Every row comes from one small tree of marks. The marks that hang from a mark follow it in brackets, in alphabetical order. Every link used is in the known rows. Which tree was each row made from?
In the rows, zero is written as 128.
Known rows
F(J(B E T V)): [ 91 159 134 143 137  99 127 130 143 161 136 188 128 111 186  72 169 149
 182 106 188 157]
B(K(E(J(T V)))): [ 95 168 146 154 160 120  80 191 149 147  92 113 112 128 138  78 164 168
 168 162 165 136]
J(B E F): [121 106 146 155 122 114 137 127 133 145 141 168 133 111 208 101 153 125
 155  96 180 161]
J(E V): [ 97 108 108 152 154 115 124 144 156 137 153 148 134 112 190  96 157 130
 146 120 188 158]
J(B E(K) F T): [101 131 152 152 121  82 130 152 115 160 116 166 164 109 213 112 179 162
 159  93 209 170]
E(J(B F T V)): [ 86 170 151 167 135 111 135 154 113 152 128 174 103 112 185  69 160 125
 154  94 183 166]
J(B E(K) T): [106 127 162 141 136  90 120 136 114 160 111 171 169 103 169 117 176 172
 165 120 190 153]
T(J(B(K))): [114 108 169 135 145 153 130 116 147 155 131 170 125 132 122  97 154 123
 175 141 132 140]
H(J(B E F T)): [133 140 172 170 123 101 134 111 111 155 145 167 130 115 236  83 159 147
 161 110 195 182]
F(J(E(K))): [104 116 108 124 147  88 139 177 134 137 134 127 149 116 151 108 168 166
 174  99 160 138]
F(J(B(K) V)): [ 83 156 126 135 150 138 116 158 154 151 139 179 133 137 129  62 166 128
 172 118 157 139]
K(E(J(B F))): [134 122 155 158 124 138 124 170 125 138 117 128  89 113 164  86 144 133
 160 102 135 135]
K(E): [131 109 119 137 130 152 101 155 154 129 118 101 100 120 142 114 150 142
 136 128 130 119]
T(J(B F)): [122 105 152 144 124 142 158 118 137 147 151 164  98 120 175  94 151 101
 161  85 141 156]
J(B V): [ 97 130 126 151 143 148 122 133 141 145 149 172 123 112 156  84 160 115
 140 108 158 149]
T(J(B(K) E F)): [120  95 168 151 141 120 143 122 154 156 138 173 136 129 193  90 158 127
 190 123 175 169]
J(T V): [ 84 161 116 145 143 120 107 144 140 145 131 143 114 118 164  91 164 134
 133 121 176 150]
H(J(B E T V)): [113 139 163 173 145 110 123 111 125 159 152 171 131 109 218  67 168 150
 166 128 201 180]
E(J(T) K): [ 91 157 147 139 146  91 126 178  95 143 107 134 134 111 117 112 166 168
 157 124 152 133]
T(J(E(K) V)): [ 99  84 119 147 169 100 150 161 155 145 156 133 146 109 191  96 179 146
 175 105 180 169]
B(K(E(J(F)))): [123 134 144 151 141 128 101 194 144 132 101  92 107 135 147  90 149 150
 162 134 148 131]
J(F T V): [ 76 166 109 156 132 111 120 155 143 144 136 148 109 124 202  87 167 123
 126  96 197 165]
B(K): [ 97 132 132 132 145 137 105 146 146 136 121 143 135 138 118 109 151 136
 143 150 149 130]

Write each row's tree
[136  95 168 136 142 163 108 135 163 153 114 135 109 130 128  92 156 141
 181 144 121 131] -> T(J(B(K(E))))
[125 143 147 165 129  89 129 123 121 143 145 136 121 121 232  95 160 152
 150 114 196 178] -> H(J(E F T))
[ 86 149 113 163 137  88 122 150 150 147 134 156 130 117 238  89 167 136
 145 100 222 180] -> J(E F T V)
[ 99 146 169 152 125 100 108 127 138 163 105 191 156 128 200  98 164 148
 168 134 212 165] -> J(B(K) E F T)
[ 94 166 146 151 124 102 132 159 107 138 115 143 101 121 160  98 148 138
 149 105 161 148] -> E(J(F T))
[106 143 123 136 147 149  92 178 172 150 118 135 122 135 138  62 165 146
 178 128 150 130] -> F(J(B(K(E)) V))
[ 81 164 133 159 125 119 123 136 136 156 133 177 115 118 203  77 169 116
 137  89 195 169] -> J(B F T V)
[103 162 133 157 149 123  97 178 137 142 110 110  90 112 151  80 157 157
 156 134 156 138] -> K(E(J(T V)))
[121 149 151 145 135 123 101 161 122 138  97 106  89 114 125 101 148 167
 157 140 133 121] -> K(E(J(T)))
[123 118 142 183 144 114 142 134 135 146 176 158 130 115 252  61 163 123
 157  94 203 192] -> H(J(B E F V))
[ 75 179 102 133 140 111 118 156 145 145 137 145 108 124 151  77 168 139
 152 105 164 141] -> F(J(T V))
[110 145 147 173 151 138 121 146 141 147 160 153 133 139 202  55 167 119
 152 120 183 178] -> H(J(B(K) F V))
[123 131 151 155 148  81 123 144 110 145 134 122 157 113 187 108 175 183
 162 128 187 165] -> H(J(E(K) T))
[116 102 139 150 132  95 141 162 123 147 132 159 163 108 207 109 170 144
 157  85 192 166] -> J(B E(K) F)
[ 82 161 107 137 144  87 122 147 150 149 137 154 121 116 186  80 166 153
 171 112 190 155] -> F(J(E T V))
[100 112 107 152 150 133 152 150 162 138 164 135  92 124 197  80 160  98
 144  83 163 168] -> T(J(F V))
[102 136 134 150 122  89 125 137 135 146 121 149 128 117 213 111 157 146
 145 110 202 164] -> J(E F T)
[ 81 143 105 160 160 100 145 213 120 134 142 122 131 115 173  83 171 134
 151  81 174 161] -> E(J(F V) K)
[105 125 161 144 148 118 142 173  92 142 125 151 139 107 110 103 160 147
 166 108 134 134] -> E(J(B) K)
[ 94 160 163 153 131  95 139 174  86 152 106 155 133 112 156  98 170 155
 161  94 167 151] -> E(J(B F T) K)
[ 99 143 146 130 129  82 132 149 117 162 114 169 162 111 157 100 176 175
 188 103 179 146] -> F(J(B E(K) T))
[136 117 162 147 134 150 117 157 123 140 113 131  96 110 121  94 141 147
 165 126 117 119] -> K(E(J(B)))
[114 129 119 155 157 138 112 188 146 130 128 103  89 112 145  81 152 143
 156 126 139 133] -> K(E(J(V)))
[ 78 150 158 155 150 109  99 129 147 167 115 190 161 120 184  84 171 153
 172 152 214 165] -> J(B(K) E T V)
